Each row comes from the steps of one walk. Every step used is in the known rows, and no mark comes twice. Write the walk behind each row, first mark first.
In the rows, 128 means zero.
Known rows
v/c/d: [160 125 162 119 124 149  74 106 148 108  96 136 109 123 111 119 116 111
 124 139 120 126 137 122 116 145 137 156 127]
c/h/b/m: [163 126 163 137  99 155  73 113 147 120  91 137 128 110 122 105 125 140
 137 103 114 129 149  53 108 180 114 144 116]
c/b/h/m: [150 123 142 119 113 158  99 108 156 118  86 137 137 129 121 129 114 129
 150 130 106 135 146  81 102 172 115 136 109]
d/c/v/b/m/h: [160 128 185 132  85 153 103 107 147 100 100 132 116  89 119 125 124 123
 136 154 134 141 152  63  82 156 115 155 124]
h/m/v/c/b: [158 122 178 118 117 144  94 100 169 109  82 139 127 130 131 127 131 123
 142 129 112 130 140  80  97 170 124 144 118]
m/c/h/b: [147 128 153 138 102 158  64 128 145 127  97 142 127 133 128 121 120 148
 110 102 133 132 151  86 111 181 120 147 107]
m/v/c/b: [152 129 178 112 117 143  95 109 158 103  86 141 119 145 135 120 132 125
 128 125 124 129 140  94 106 156 131 153 113]
h/b/c: [137 125 157 143 111 158  63 120 150 116  96 133 113 113 117 125 117 127
 138 123 146 132 143  73 117 161 103 146 123]
v/b/c: [144 129 159 138 115 148  78 115 140 112  98 135  90 106 127 131 114 124
 134 143 140 135 144  83 105 128 114 153 115]
d/c/v: [155 124 170 122 103 155 110 120 152 110  99 135 110 113 120 136 122 117
 136 148 127 142 141  86 102 146 118 158 119]
c/v/b/m/h: [145 130 174 140  94 153  91 108 143 110 100 136 122  92 116 120 125 133
 123 140 126 134 151  75  86 153 125 150 116]
c/v/m/h/b: [132 137 152 137 102 161  83 115 150 117  99 139 142  95 116 117 125 136
 126 130 138 133 150  77 106 182 115 158 126]
m/b/h: [141 128 150 132 121 154  91 109 142 119  86 127 131 151 120 116 127 123
 113 105 136 129 139  81 114 168 128 140 122]
d/c/v/h: [165 131 175 113 103 149 115 116 147 108 105 135 100 105 132 146 121 119
 126 154 119 141 143  98  92 140 125 153 121]
b/v/m/h/c/d: [145 125 162 147 129 144  77  97 151  94 104 138 124  89  96 105 101 113
 127 134 157 132 144  48 110 153  89 154 128]
b/c/h/m: [163 118 172 142 106 146  85 109 162 118  90 137 118  95 124 130 108 125
 154 116 124 137 142  26 104 158  97 143 116]
d/c: [156 128 167 125 110 151  98 113 152 111  96 128 102 122 122 128 120 119
 143 145 129 139 138 104 111 148 119 158 127]
v/c/h/b/m: [175 123 180 129  98 150  78 109 157 116  86 135 126 109 128  96 130 128
 139 112 107 129 146  45 110 185 111 151 121]
v/m: [148 143 145 128 123 148  95 109 145 119  94 127 100 114 120 125 123 124
 142 140 117 131 142  88 113 141 125 157 125]
d/c/b/v/h: [165 129 183 109 110 143 106 115 151  95 102 142 108 113 130 145 109 130
 128 151 129 144 145  86  96 146  94 147 115]
d/c/b: [160 129 170 109 104 152 102 113 149 103  94 136 120 124 124 122 116 127
 149 146 127 142 143 108 107 152 118 156 117]
d/c/h/m: [180 120 177 129 103 149  96 107 163 115  90 135 121 100 129 127 114 123
 155 130 113 143 142  58 101 171 108 151 124]
d/c/b/v/m: [163 134 168 114 114 144 113 115 154  94  94 137 110 108 121 132 112 123
 150 156 134 144 145  52 103 148  90 159 119]
d/c/v/b: [162 128 167 122 102 154 106 118 142 108 101 138 102 100 131 139 120 123
 131 159 128 145 146  98  94 138 128 161 118]
c/d: [150 128 149 129 123 152  71 110 139 113 102 137 114 125 104 127 112 121
 119 133 124 127 141 132 113 141 139 147 122]
m/v/c/b/h: [153 128 161 111 118 147 104 111 157 104  78 139 123 166 141 122 134 118
 125 128 127 127 141  71 106 164 125 145 108]
b/m/c/v/h: [153 132 165 125  99 148 104 119 143 117 105 132  97 119 118 147 128 128
 109 132 110 130 150  72  80 140 131 139 105]
c/h/m/v: [163 122 168 140 113 144  88 106 161 119  86 139 122 119 134 134 125 132
 131 105 116 128 141  48  99 171 122 139 114]
h/b/c/v/m: [143 133 146 135 106 156  86 123 149 115  97 136 114  93 119 128 123 120
 144 137 138 134 148  35 107 154  99 155 122]
c/h/b/v/m: [158 131 153 138 114 149  81 121 151 113  94 146 121 101 128 121 116 139
 127 116 133 134 148  31 114 173  89 151 117]
d/c/v/h/m: [173 123 175 117 104 151 115 107 161 113 102 134 107  90 126 154 119 118
 143 153 104 143 143  80  84 154 115 145 126]
c/h/m/b/v: [158 114 185 145 114 144  86 106 158 117  89 142 144 107 116 125 115 138
 120  93 124 136 137  30 105 182  97 136 121]
v/m/b: [144 140 154 129 126 146  91 103 141 119  91 124 119 122 119 117 131 126
 131 115 129 130 139  80 113 158 133 150 133]
b/h/m/c: [144 122 135 137 115 157  93 118 155 126  90 128 113 146 115 141 118 123
 127 129 120 131 145  77 101 168 118 134 111]
h/m/c/v: [141 121 155 137 107 156  94 122 155 126  99 136 117 118 109 152 119 131
 124 134 115 136 145  85  93 156 124 143 109]
d/c/b/m/v/h: [175 136 183 108 100 139 111 100 151  94  94 129 104 129 136 138 133 122
 141 135 119 132 149  59  80 154 124 138 115]

Write each row's walk
[150 123 142 139 123 152  97 106 160 119  83 129 116 147 127 144 130 116
 132 124 122 126 141  54  99 171 118 131 117]  b/h/m/v
[146 128 138 126 111 159 103 122 136 117  94 142 110 127 132 137 122 127
 115 149 122 137 149  87  96 140 132 149 105]  c/v/b/h
[151 123 166 146 117 144  79 105 155 110  92 132  94 109 131 150 123 120
 140 137 139 130 144  45  91 147 112 138 118]  h/m/v/b/c
[150 133 156 138 107 150  81 117 136 118 100 129  91 127 117 134 125 134
 120 137 124 131 152  90  92 141 130 145 108]  v/b/m/c
[148 124 154 136 120 149  67 111 144 107 101 134 105 116 104 131 105 111
 133 133 146 126 140  85 114 132 122 145 121]  b/c/d
[151 120 173 145 112 151  70  88 148 101 103 128 131  99  93  89 110 112
 137 118 137 128 145  70 104 162 111 145 126]  b/m/h/c/d
[138 135 142 142 119 153  75 129 148 115  99 136 106 126 111 135 120 135
 115 132 145 131 149  59 109 167  95 149 115]  h/b/v/m/c
[155 127 172 127 121 146  85  95 152 125  97 127 125 107 120 134 125 131
 123 113 110 131 138  95  97 168 133 133 133]  v/h/m/b
[150 126 158 139 122 143  62 109 138  96  98 139  90 123 122 144 116 115
 118 136 155 123 147  80  98 130 133 142 119]  m/v/b/c/d
[147 124 160 141 121 147  87 104 161 118  90 132 111 128 122 143 129 124
 136 121 117 127 138  79 101 164 126 138 122]  h/m/v
[147 131 135 129 119 156  89 115 138 118  92 135 102 134 134 130 121 127
 120 144 125 133 146 103 105 143 131 148 111]  v/b/h
[165 131 163 137  98 146  82 117 136 118  96 137 101 120 129 125 122 142
 118 118 121 132 155  60  90 149 129 146 101]  v/b/m/c/h
[140 124 166 136 107 152  97 123 149 112  99 137 108 108 115 137 116 118
 133 136 138 137 141  57 104 130 111 151 111]  b/c/v
[144 124 153 139 116 153  81 116 156 126  97 130 110 128 109 143 118 131
 129 129 119 132 143  99 100 161 121 141 115]  h/m/c
[149 129 175 128 122 143  91 109 160 111  87 131 100 143 132 126 137 116
 123 129 129 125 134  85 110 154 130 152 123]  m/v/c
[147 133 153 124 115 155  74 113 144 123 102 136 113 113 128 130 124 138
 116 125 118 130 146 121 108 166 126 143 123]  v/h/b
[148 129 154 138 107 158  74 111 148 120  95 128 119 115 111 115 129 131
 137 120 115 128 146  82 109 174 115 142 123]  h/b/m
[148 130 168 131 122 143  92 116 147 110 104 139  99 115 123 148 114 131
 108 140 123 133 139  89 103 137 107 142 117]  b/v/h
[140 125 167 126 118 149  94 120 148 105  96 147 124 123 111 134 109 140
 125 133 129 138 142  87 109 147 105 146 106]  c/b/v
[164 119 188 131 114 141  94 118 159 107  88 147 114 117 128 118 115 126
 118 125 124 137 136  46 115 152  95 156 114]  b/v/c/h
[145 130 159 133 111 152  66 115 147 115 103 134 104 106 129 132 118 128
 129 127 140 130 145  77 106 155 104 141 124]  v/h/b/c
[151 132 152 130 121 151 111 107 150 115  99 133 110  93 119 108 121 117
 144 137 123 140 143  46 106 136 111 162 115]  h/c/v/m
[141 130 153 133 107 155  91 128 135 119 104 142 100 125 124 149 121 138
 101 142 129 136 152 110  91 134 140 152 101]  m/c/v/b
[169 123 187 119 104 149 109 101 157 113  99 130 127  94 125 143 125 119
 133 128 114 142 141  72  84 169 121 140 133]  d/c/v/h/m/b
[155 123 170 135 123 144  92 108 158 114 101 138 105  97 119 156 112 129
 124 142 107 135 139  70  95 151  98 134 121]  b/v/h/m
[169 117 191 130 111 145  86  96 164 120  83 135 142 112 129 104 126 125
 133  99 111 135 136  54 107 185 123 147 130]  v/c/h/m/b
[158 130 136 129 135 150  87  92 139 107  92 125 130 124 112  92 118 104
 130 109 144 127 144  50 112 160 121 144 128]  v/m/b/h/c/d
[160 118 176 147 109 141  84 108 164 112  84 137 116 112 133 140 120 120
 146 105 133 130 141   4  98 161 102 137 116]  b/c/h/m/v
[141 132 153 125 102 159  81 128 142 124 109 142 115 121 125 145 125 141
  97 126 128 132 152 108  93 163 129 143 108]  m/c/v/h/b
[154 139 140 134 107 153  74 123 145 124  95 139 119 123 130 117 122 142
 125 110 135 130 154  63 110 177 118 153 112]  v/m/c/h/b
[168 125 170 129  98 157  81 118 153 115  94 139 127 111 133 113 119 133
 138 121 131 140 147  76 113 184 109 155 123]  d/c/h/b
[159 120 158 143 122 144  63 102 149 102  96 136  98 109 117 151 114 112
 136 137 142 125 147  63  91 144 124 134 121]  h/m/v/b/c/d
[151 128 166 127 124 146  94 100 146 115 105 133 100 107 127 112 118 124
 130 130 120 136 140  96 106 137 115 148 118]  v/h/c
